Each row comes from the steps of one path. Every step used is in the known rows, and no mark comes twice. Write the path behind each row, first mark first.
Known rows
tova > zavaf: [-1.02  0.13  0.65  1.31 -0.23  1.49  2.11  0.91  0.63  1.99  0.33  1.70
 -1.25  1.63  1.34 -1.01 -1.15 -0.80]
zavaf > vened > zutug > tovu: [ 3.69 -0.27  0.49 -1.29 -1.76  1.69 -0.43  3.36 -0.05  2.17  0.90  1.40
 -3.98 -0.03  2.61  1.22 -2.80 -0.66]
kemi > zavaf > tovu: [-2.36  0.74  1.48 -1.46  0.79 -1.12  0.37  2.05  0.04 -2.97 -0.24 -2.48
  0.04 -2.46 -0.69  1.91 -2.51  0.20]
vened > zutug > tovu > zavaf > vifit: [-0.29 -1.48 -0.23 -0.85 -2.22  1.82 -0.18 -2.92 -0.63  1.76 -1.16 -5.35
 -2.37  0.15  2.09  3.85 -2.28 -0.33]
vifit > zutug > tovu > zavaf > vened: [ 2.95 -1.45 -0.26 -1.65  0.43  1.60 -0.51  2.25 -0.32  1.42  2.12 -5.79
 -0.10  0.94  1.44  1.90 -1.05 -1.24]
vifit > zavaf > tovu > zutug > vened: [-2.75 -0.59 -3.00  4.06  1.45  1.95 -0.19  0.28 -0.95  1.40  0.97 -1.25
 -0.51  0.42  0.02  1.84  0.38 -0.61]
vifit > zavaf > vened: [ 0.76 -1.35  1.24 -1.78 -0.77 -0.35  0.14  2.92  0.02  0.05  2.10 -5.06
  1.18  2.64 -0.17  0.48 -0.63 -1.57]
tovu > zavaf > vened > zutug: [-0.78 -1.62  4.28 -2.15 -3.10  1.17  0.37  3.51 -0.37  0.60  1.22 -4.81
 -3.22  0.69  2.68  3.14 -0.64 -0.26]
vened > zutug: [-1.42 -0.40  2.88 -0.82 -2.64  0.52  0.28  1.95 -0.58  1.01 -0.81  0.79
 -3.46  0.03  1.90  1.69 -0.72  0.05]
kemi > zavaf > vifit: [-1.87  0.86  0.78 -1.50  0.78 -1.06  0.55 -2.38  0.12 -1.52  0.33 -2.98
  0.54 -1.78 -0.71  1.69 -2.32  0.14]
tova > zavaf > vened > zutug: [-1.06 -0.56  4.23 -1.09 -2.19  1.65  1.83  4.78  0.52  1.36  1.57  1.17
 -3.95  1.82  3.71  1.05 -2.01 -0.88]
tovu > zutug: [-0.67 -0.12 -0.18 -0.27  2.46  1.22 -0.05 -0.56 -1.38  0.58 -0.05  0.19
  0.21 -0.15  0.09  1.38  0.72  0.08]
vened > zavaf > vifit: [-2.29 -0.19  1.31 -0.96  1.19  0.26  0.61 -2.56  0.15  0.39 -1.08  1.71
 -0.67  0.17 -0.29 -1.14 -2.02 -0.48]
vened > zavaf > vifit > zutug > tovu: [ 1.91  0.13 -1.97 -0.52  2.37  1.25 -0.65 -1.34 -0.80  3.29 -1.29  2.85
 -1.04 -0.07  0.31 -0.27 -3.27 -1.62]
zavaf > vifit: [-1.69 -0.11 -0.57 -0.35  0.55  0.26  0.30 -3.27  0.27 -0.74 -0.34 -0.63
  0.34  0.55  1.13  1.40 -1.56 -0.33]
vifit > zavaf > vened > zutug > tovu: [ 3.35 -0.92  0.52 -1.42 -2.75  1.27 -0.43  3.49 -0.58  2.96  0.49 -1.30
 -3.39  1.10  1.71  1.65 -2.74 -1.41]
tovu > zutug > vened: [-1.03  0.16 -3.16  4.56  2.08  2.02 -0.26 -0.59 -0.55  2.16  1.79  1.63
 -1.12 -0.55  0.22  0.57  1.41  0.11]
tovu > zavaf > vened: [ 0.81 -1.57  1.55 -1.72 -0.59  0.89  0.05  2.03  0.24 -0.42  2.50 -6.80
  0.40  0.87  1.07  1.65  0.10 -0.42]
zavaf > vifit > zutug: [-1.97 -0.15 -0.99 -0.75  2.72  0.25  0.02 -2.21 -0.74  0.60 -0.81  0.11
  1.24  0.83  1.22  1.78 -1.42 -1.41]

Write each row's path
[-2.79 -1.22  0.39 -0.76 -1.03 -0.28  0.07  1.31 -0.65 -1.27 -1.43 -4.34
  0.82  1.45 -0.24  2.05 -1.56 -1.31] : vifit > zavaf > tovu
[-2.46 -0.25 -0.09 -0.68  2.94  1.42  0.08  0.35 -1.28 -1.32 -0.68  0.08
  0.22 -0.34  1.05  2.55 -0.57 -0.16] : zavaf > tovu > zutug
[-3.60 -0.05  0.13  1.94  2.44  1.02  0.24  1.98 -0.01  0.47 -0.64  3.39
 -1.19 -0.63  0.00 -1.02 -1.72 -0.91] : vifit > zutug > vened > zavaf > tovu
[-3.06 -0.39  1.61 -1.05  3.37  1.44  0.28  0.92 -1.34 -0.41 -1.20  1.92
 -0.53 -0.61 -0.12  0.61 -1.01 -0.31] : vened > zavaf > tovu > zutug
[ 3.11 -0.22  0.77 -0.61 -1.90  2.52  0.66  3.86  0.23  3.33  1.12  2.18
 -4.57  0.91  3.27  0.82 -3.41 -1.17] : tova > zavaf > vened > zutug > tovu
[-2.75 -0.06 -0.56  2.14  1.25  1.02  0.48 -2.69  0.50  1.41  0.09  2.72
 -1.43 -0.13 -0.16 -1.56 -1.49 -0.53] : zutug > vened > zavaf > vifit
[-2.57  0.61 -2.11  3.59  2.60  1.24  0.01  0.69 -0.54  0.17  1.74  0.14
 -1.10 -2.17 -0.16  1.72 -0.19  0.26] : kemi > zavaf > tovu > zutug > vened
[-0.34 -0.60  3.79 -2.02 -2.06  0.60  0.47  4.20  0.09  0.17  1.32  0.12
 -3.27  0.73  2.95  1.68 -1.27 -0.42] : zavaf > vened > zutug
[-2.44  0.00  0.00  0.58  0.42  1.40  1.96 -2.52  0.76  0.90 -0.06  0.81
 -0.66  1.87  2.22  0.52 -2.40 -0.95] : tova > zavaf > vifit
[-2.39 -0.59 -3.35  4.10  1.40  1.61 -0.26 -2.37 -0.40  2.74  1.05 -2.36
 -0.38  0.34  0.99  1.96  0.16 -0.88] : tovu > zavaf > vifit > zutug > vened
[ 1.12  0.64  2.45 -2.50  1.02 -1.07  0.46  3.53  0.73 -1.99  3.37 -3.09
  0.45 -1.29 -0.52  0.34 -1.58 -0.16] : kemi > zavaf > vened
[-3.02 -0.15 -0.74  1.91  2.51  1.79  0.44 -2.94 -0.21  1.70  0.16  2.74
 -1.40 -0.26 -0.16 -0.86 -1.12 -0.50] : tovu > zutug > vened > zavaf > vifit
[ 3.58  0.39  1.28 -1.94 -1.65  0.58 -0.25  3.93 -0.17  1.79  1.30 -0.27
 -3.83 -1.42  1.45  1.43 -3.39 -0.35] : kemi > zavaf > vened > zutug > tovu
[ 1.61 -1.61  0.59 -0.55 -3.50  1.73 -0.64  0.42 -1.18  3.26 -0.97 -6.05
 -3.20 -0.44  1.19  3.21 -0.96  0.09] : vened > zutug > tovu > zavaf
[-2.93  0.07 -2.55  5.00  2.30  2.94  0.92  0.59 -0.11  1.64  1.45  2.39
 -1.71  0.15  1.68  0.98 -0.20 -0.48] : tova > zavaf > tovu > zutug > vened
[ 2.18 -1.30 -1.62 -0.20 -0.41  1.56 -0.97 -0.64 -1.39  3.25 -0.75 -6.17
 -0.50 -0.19  0.14  2.56 -0.50 -0.76] : vifit > zutug > tovu > zavaf
[-1.67  0.16 -0.23  2.86  2.27  0.96  0.12  0.99 -0.24  3.38  0.26  4.40
 -1.52 -0.50 -1.47 -3.16 -0.11 -0.84] : vifit > zutug > vened > zavaf
